Each row was made from one walk, in order. Every step used is in the known rows, and no mark comes twice. Write each row's walk.
In the rows, 128 means zero.
Known rows:
W-X-C-K-Q-S: [112 128 105 180 120  92 136 158 166 157 140  76 101  95 110  84 159 118
  75 104 112 116  89 117 153  96 147 167 137 120 122 175 125 114  67 120
 114]
K-C-X: [158 125 124 158 115 115  97 138 109 177 133 107  90 117  91 108 162 164
  85 131 128 152 132 183 157 147 122 152 130 124 152 138 142 163 105 109
 144]
C-K-Q-D-P: [170  99 110 162 220 123 149 146 140 117 152 125 111  94 159  65 120 161
 123  93 109 155 106 123 125 144 118 177 122  97 135 191 123  99 109 192
 131]
N-W-X-C-D-Q: [102  34  87 142  93 127 127 173 180  98  96 119 110 107 176 102 114 134
 100  76 143 102  65  62 156 118 114 107 158  80 147 202 142 108  97 118
 133]
W-X-P-N: [140  71 110 122 102 115 148 140 161  46 118  85 131 171 143 162 149 111
  93 122 179 122  95 185 126 116 173 126 152 118 170 112 128 100 114 140
  40]
P-N-W-X-C: [ 78  58 105 155  60  92  84 157 147 108  96 116 109 131 153 121 138 121
  85 115 171 103  73 114 163 104 156 108 142 118 117 141 144  94 117  97
  92]
W-X-C-D: [122  87 133 136  79 132 134 161 152  96  94 117 130 105 139 126 159 111
  81 106 145 121 117  73 169 123 104 128 126 118 154 180 111 108 118 102
 102]
D-Q-K-C: [170  94  83 151 179 127 106 107 150  98 128 135  78  89 136 113  88 133
 135  92 145 134 154 212  62 154  88 194 143  50 134 140 152 161  72 105
 179]
Q-D-P-X-C-K: [101 118 102 192 180 104 133 118 127 133  98 126  78  71 113  64 144 133
 121 128 113 141  77 135 190 103 116 173 128 105 164 197 126  90  82 136
 110]
H-V: [127 164 119 113 149 141 106 193 103  90 137 171 142 116 121  92 135 157
 123 136 146 135 108  76 147 127 158  99 114 129 148 146 101  98 145 145
 124]
Q-D-C-K: [128 129 116 151 225 136 152 122 150 103 124  91  60  92 117 129 165 160
 119 133 117 115  97 110 198 129  87 173 139  84 159 136 105 109  93 116
 123]
P-X: [117 144  98 148 115 109 136 114 105 119 108 147 116 117 110 111 143 112
 150 132 102 121  86 142 134  89 123 141 130 121 112 153 145 118 105 120
 101]
P-N-W-X: [139  25 106 127  79 121 126 165 142  83 133 100 122 167 159 165 170 140
 100 114 160 105  69 149 165 102 157  84 129 107  98 122 142 112 112  94
  91]
H-V-P-N-W: [ 74  81  88 120 132 118 109 163 135 121 119 151 134 207 128 160 152 174
 140 157 164 111  64 113 145 102 174  81 135 114  99 140 150  95 123 106
 111]
K-C-X-P: [121 127 116 149 123 109  94 133 110 147 106 101 102 134  82  90 128 156
  76 125 136 152 128 227 130 146 158 162 150 151 186 109 143 165  91 162
  85]
V-P-X-C: [ 52 159  91 174 104  88  68 100 110 141  79 179 117  93 106 104 125 105
 130 145 128 115  89 111 107  96 117 142 130 117 132 163 139 117 103 106
 110]
N-W-X-C-K-Q: [122 110  93 158 158  85 125 173 168 173 120  83  95 153 128 103 162 151
  78 105 134 121  89  82 177 118 161 149 122 137  69 152 154 108 115 102
 104]
P-N-W: [ 90  58 102 128  97 110 145 138 149 134 113 113 121 209 133 158 144 156
 136 141 149 107  71 140 162  97 169 104 150 123  91 139 170  95 121 109
 110]
Q-D-P: [150  80 121 153 171 140 125 134 115  93 141 150 121  74 167  66  97 146
 138  99 118 146 111 147 105 144 103 151 128  89 161 180 113 103 111 196
 135]
C-D-Q-K: [151  83 104 123 171 164 180 134 175  42 124 120 129  95 146 125  93 130
 145  99 159 108 124 127  91 152  87 148 162  56 158 186 143 131  49 121
 141]
P-X-C-K-Q-Y: [135 136  95 162 193 110 167 164 155 119 116  92  78 114  97 125 186 109
 111 121 101 134  93 156 121 105 133 201 129 135 119 158 166 112 116 106
 118]
S-Q-K: [137 141 158 116 132 133 157 109 118  71 146 137 123 117 131 134  97 119
 181 129 178 120 133 188  91 150 115 162 145  90 127 144 126 144  47 110
 121]
X-C-D-P-N: [130  61 110 151 118 120 174 140 175  97 114 131 136 144 154 138 143 116
 127 109 163 141  93  88 149 122 156 139 153 104 179 212 130  63 122 139
  95]
D-P-N-W-X: [150   4 101 138  94 122 126 174 142  85 139 109 125 152 174 143 156 143
 104  99 157 110  54 147 162 110 163  79 128 101 103 140 142 103 112 120
  89]
H-N-W-X-P: [108  52 115 112 101 127  87 157 131  82 113 108 116 153 134 135 120 135
  79  98 143 103  88 174 139 118 172  82 152 147 131  85 139 145 116 153
  69]
W-N: [114 142 118 126 141 161 129 114  99 122 144 113 140 118 105 123 111 140
 118 115 116  99 122 122  89 129 109 156 105 103 169 118 128 157 127 133
 110]
V-H-N-W: [ 75  56 109 103 124 128  91 148 131 150 126 113 108 168 112 149 124 132
 127 144 129  83 105 112 180 113 152  61 163 135  98 111 161 151 157 133
 131]
X-P: [ 96 129 120 128 135 117 116 125 130 110 104 123 131 142 112 104  99 128
 108 120 135 135 121 183 107 131 161 139 150 158 164 103 131 133 112 179
  71]
V-P-X-C-D: [ 76 132 104 152 105 123 130 118 129 125  70 159 129 114 108 129 154 107
 122 135 126 120 101  70 144 107 100 143 129 118 147 199 132 110 101 100
 106]
V-P-N-W-X: [131  34 102 129  98 122 111 156 134  84 130 112 129 167 156 179 173 142
 102 126 163 105  69 151 143 109 147  76 122  97  99 116 139 125 109  91
  97]
V-H-N: [121 100 127 100 139 142  91 125 133 111 143 114 112 117 108 151 129  92
 124 145 143  91 148 100 159 132 130  78 163 119 154 107 126 162 175 147
 131]
N-W-X: [133  42 113 128  90 126 105 174 123 106 129 110 120 136 154 138 149 144
  98 105 136 103  77 148 155 112 140  81 116 122  88 113 139 133 113 107
 109]
P-X-C-K-Q: [114 167  86 168 173  76 137 140 160 179 109 102  95 142 103  97 156 133
 101 119 117 128  90  85 161 106 151 186 127 132  90 171 153  94 109 104
  97]
W-X-C-D-P-N: [152  38 111 150 105 128 168 153 176  73 121 125 136 129 166 148 157 116
 108 102 169 134  84  95 159 122 149 126 146  95 174 204 123  67 120 129
  80]

Which walk is each row?
[116 145 107 166 154 105 165 145 165 171 149  81 112 125 100  99 158 130
 103 118  94 118 103 125 142  98 148 171 139 120 117 173 129 116  74 126
 133] : C-K-Q-S
[102 144 105 156 114 102 137 146 151 161 149 106 129 122 118  95 135 121
 108 110 103 117 109 117 102 100 150 164 145 123 105 168 134 119  83 140
 129] : K-Q-S
[141  95 102 137 172 149 146 127 162  50 134 122 123  83 145 115  73 127
 153 107 163 107 115 160  75 150 102 143 162  51 149 159 142 138  49 131
 148] : D-Q-K
[129 140 166 121 120 122 133 115  93  82 138 139  98 108 159 100 117 132
 162 140 130 130 119 160 121 132  85 182 134  81 143 158  96 125  94 147
 131] : S-Q-D
[104  79  99 156 100 139 172 142 172 108 131 109 122  89 137 100 121 118
 118  99 100 107  84 102 127  94 110 135 170  80 177 207 123 117  59 142
 155] : C-D-Q-S
[ 58  59  91 143 111 104 130 149 150 127 100  86 101 198 101 149 138 174
 108 139 164 106  46 145 184 105 192 110 183 130 129 124 168  98  89 130
  61] : D-C-X-P-N-W
[114 106 124 135 104 112 151 133 149  91 112  84 127 177 104 140 152 140
  96 147 179 137  88 174 157 122 180 137 170 133 192 137 141 106  97 147
  47] : C-X-P-N
[ 96  91  97 163 113 123 139 138 159 118 139 116 116  76 138  85  98 116
 123 103 107 108  83 133 105  95 122 134 170  81 166 182 125 123  62 148
 163] : D-Q-S
[ 99  48 116 138  66 122 144 165 164 100  83 106 123 152 146 149 169 126
  87 115 160 111  86  72 186 109 132 120 141 113 135 181 138  88 112  90
  88] : P-N-W-X-C-D
[140  95  94 159 133 122 178 125 115 113 111 160 133  97 126  98 143 118
 153  97  91 139  77 108 145  98 125 137 131 114 140 211 139  97 100 148
  98] : C-D-P-X
[104 130 129 140 113 122 114 143 117 128 104  97 129 133  87  91 122 150
  83 133 146 142 107 184 146 140 172 128 158 162 188 116 137 148  95 178
  60] : C-X-P
[125 126 116 151 138 121 101 127 114 120 105  99 105 126  74  89 116 153
  87 126 157 146 137 247 109 156 148 170 157 132 181 115 150 170  62 155
  81] : Q-K-C-X-P
[ 75  65  91 127 119 111 121 126 145 134 113 138 131 207 132 180 150 157
 140 156 156 110  73 139 130 103 154  96 141 114  90 134 165 114 115 101
 118] : V-P-N-W
[168 104 112 129 148 153 164 118 150 100 109 120 108 124 113 147 143 134
 123 107 127 139 167 163 117 149  80 190 129  90 137 165 136 147  82  93
 150] : Q-K-C-D
[101 130 125 167 163 111 131 128 150 157 102 106  90 114  97 112 150 133
 101 136 132 134 113 117 195 122 134 156 127 136 156 148 126 112 106 106
 119] : X-C-K
[132  53  95 120 105 131  96 189 126  68 136 138 137 164 157 158 177 159
  99 128 174 106  55 123 152 108 164  63 111 102 106 123 125 107 118  98
  92] : H-V-P-N-W-X
[133 105 109 142 124 113 141 118 151  77 113  86 109 166  95 140 139 140
 102 140 187 138 112 235 117 137 162 170 175 106 189 130 152 124  68 134
  59] : Q-K-C-X-P-N
[105  58 107 127 108 116 103 156 125  92 105 104 122 151 137 106 118 140
  83 101 143 117  87 201 131 119 174 104 138 152 131  90 140 140  97 163
  56] : N-W-X-P
[166 120 104 144 168 129 111  99 129 110 128 128  88 109 110 129 111 129
 132 112 141 135 177 232  74 158  93 196 125  85 114 121 144 162  83  97
 164] : Q-K-C
[ 85 129 111 152  88 119 151 129 138 129  73 137 122 115 110 115 152 107
 120 123 121 124  97  65 167 102 112 154 139 125 144 201 134  95 103 108
  99] : P-X-C-D
[120  26 108 160 110 127 133 177 146 128 111 149 132 102 166  90 128 138
 104  76 131 131  83  76 158 130 146 110 134 124 143 212 133  96 114 149
 111] : N-W-X-C-D-P
[142 134 105 159 165  90 125 163 172 159 129  85 100 131 125 102 160 135
  75 106 137 127 104  86 168 128 149 161 120 128  98 153 137 107 119 103
 102] : W-X-C-K-Q
[142 151  94 146 221 105 157 143 177 163 140  83  86 142 116 135 164 157
 106 112 119 124  99  67 168 134 143 176 138 115  92 143 133 103 117 102
 110] : D-C-K-Q
[ 66  58 101 135  94 104 137 150 145 132 103  90 121 218 107 136 141 169
 107 143 160 117  58 170 171 105 196 108 173 145 132 135 172 108  93 138
  63] : C-X-P-N-W
[147  93 149 145 150 127 140 127 103  97 154 164 114  78 176  67  96 139
 166 102 125 152 100 156 114 143 108 166 132  85 160 192 103 111 103 190
 135] : S-Q-D-P
[145 130 121 149 175 111 119 149 140  95 127  82  84  95 155  79 148 144
  82 117 132 125 109 117 148 131  95 195 119  85 118 157 119 103 102 141
 112] : W-X-C-K-Q-D
[148 145 121 137 204 122 150 132 143 111 138  88  92 124 140  89 148 155
 110 130 109 136 120 120 138 133  95 201 122  94 109 160 122 111 107 144
 128] : C-K-Q-D
[ 70  60  95 160  71  98  66 151 140 115  95 132 112 131 149 139 144 124
  88 131 180 101  75 118 139 114 146 101 132 111 117 142 141 109 109  91
  96] : V-P-N-W-X-C
[127 122 114 146 219 130 157 124 159 135 125  93  70 116 104 155 168 157
 116 127 119 115  99 101 208 129 120 145 139 110 147 125 110 112 103 100
 120] : D-C-K
[102 104 116 140 122 113 144 135 156  85 106  83 112 160 101 150 151 143
  97 144 181 122  74 155 166 122 176 138 187 116 198 123 134  98  96 145
  39] : D-C-X-P-N
[ 90 130 125 145 150 126 105 138 114  91 101 100  95 102  97  88 120 159
  81 131 146 128  89 163 151 144 133 154 176 123 198 115 120 135  75 184
  55] : Q-D-C-X-P
[144 121  84 180 196 106 158 122 116 112 129 135 101  91 130  60 139 134
 145 105  81 142  69 136 138 100 119 183 123  91 119 204 139  92  88 165
 108] : C-K-Q-D-P-X
[ 96  88  85 155 116 119 143 140 171 107  85 135 109  92 149  93 105 112
 124  95 124 116  71  56 137 106 101 142 164  77 165 218 138  96  96 120
 130] : P-X-C-D-Q
[104 125 117 140 179 139 110 120 134  75 116 123  73  76 145 117 123 145
 126 127 127 105 101  98 135 133  76 169 155  67 139 126 102 103 110 141
 121] : Q-D-C
[156 121 103 142 230 135 177 171 169 107 142  76  71 117 105 157 191 125
 109 117 104 122 104 140 126 125 127 193 137 129 128 129 149 120 126 103
 132] : D-C-K-Q-Y
[ 99  58 119 138  71 126 126 169 148 117  83 115 123 130 144 125 158 127
  85 105 143 116  95  66 182 114 121 113 132 128 132 177 130 107 109 101
 101] : N-W-X-C-D
[ 61 154 100 173  89  83  89 115 117 143  79 148 107  96 111  80 117  98
 123 130 128 117  89 107 137  93 132 151 137 123 123 169 146 100 109 114
  98] : P-X-C
[121 154 120 153 191 104 130 133 145 118 122  93  85 109 139  75 135 148
 101 130 123 134 122 107 143 133  97 208 125  90 116 169 126 100 108 143
 126] : X-C-K-Q-D
[111 144  98 137 187 119 108 132 147  95 128 111  78  92 145 114 123 153
 118 114 123 110 102  69 123 135  82 190 158  70 108 132 114  95 112 141
 121] : K-Q-D-C
[ 85  57  90 139 101  93 120 142 142 148  96  91  98 218 102 133 140 172
 102 136 152 127  76 205 161 110 185 133 166 136 123 127 177 120 100 127
  82] : K-C-X-P-N-W
[182  63 107 153 157 140 151 135 143 145 127 156 125 106 146 107 132 140
 127  76 107 168 132 135 123 150 114 160 121 111 153 198 126 119 121 147
 149] : K-C-D-P
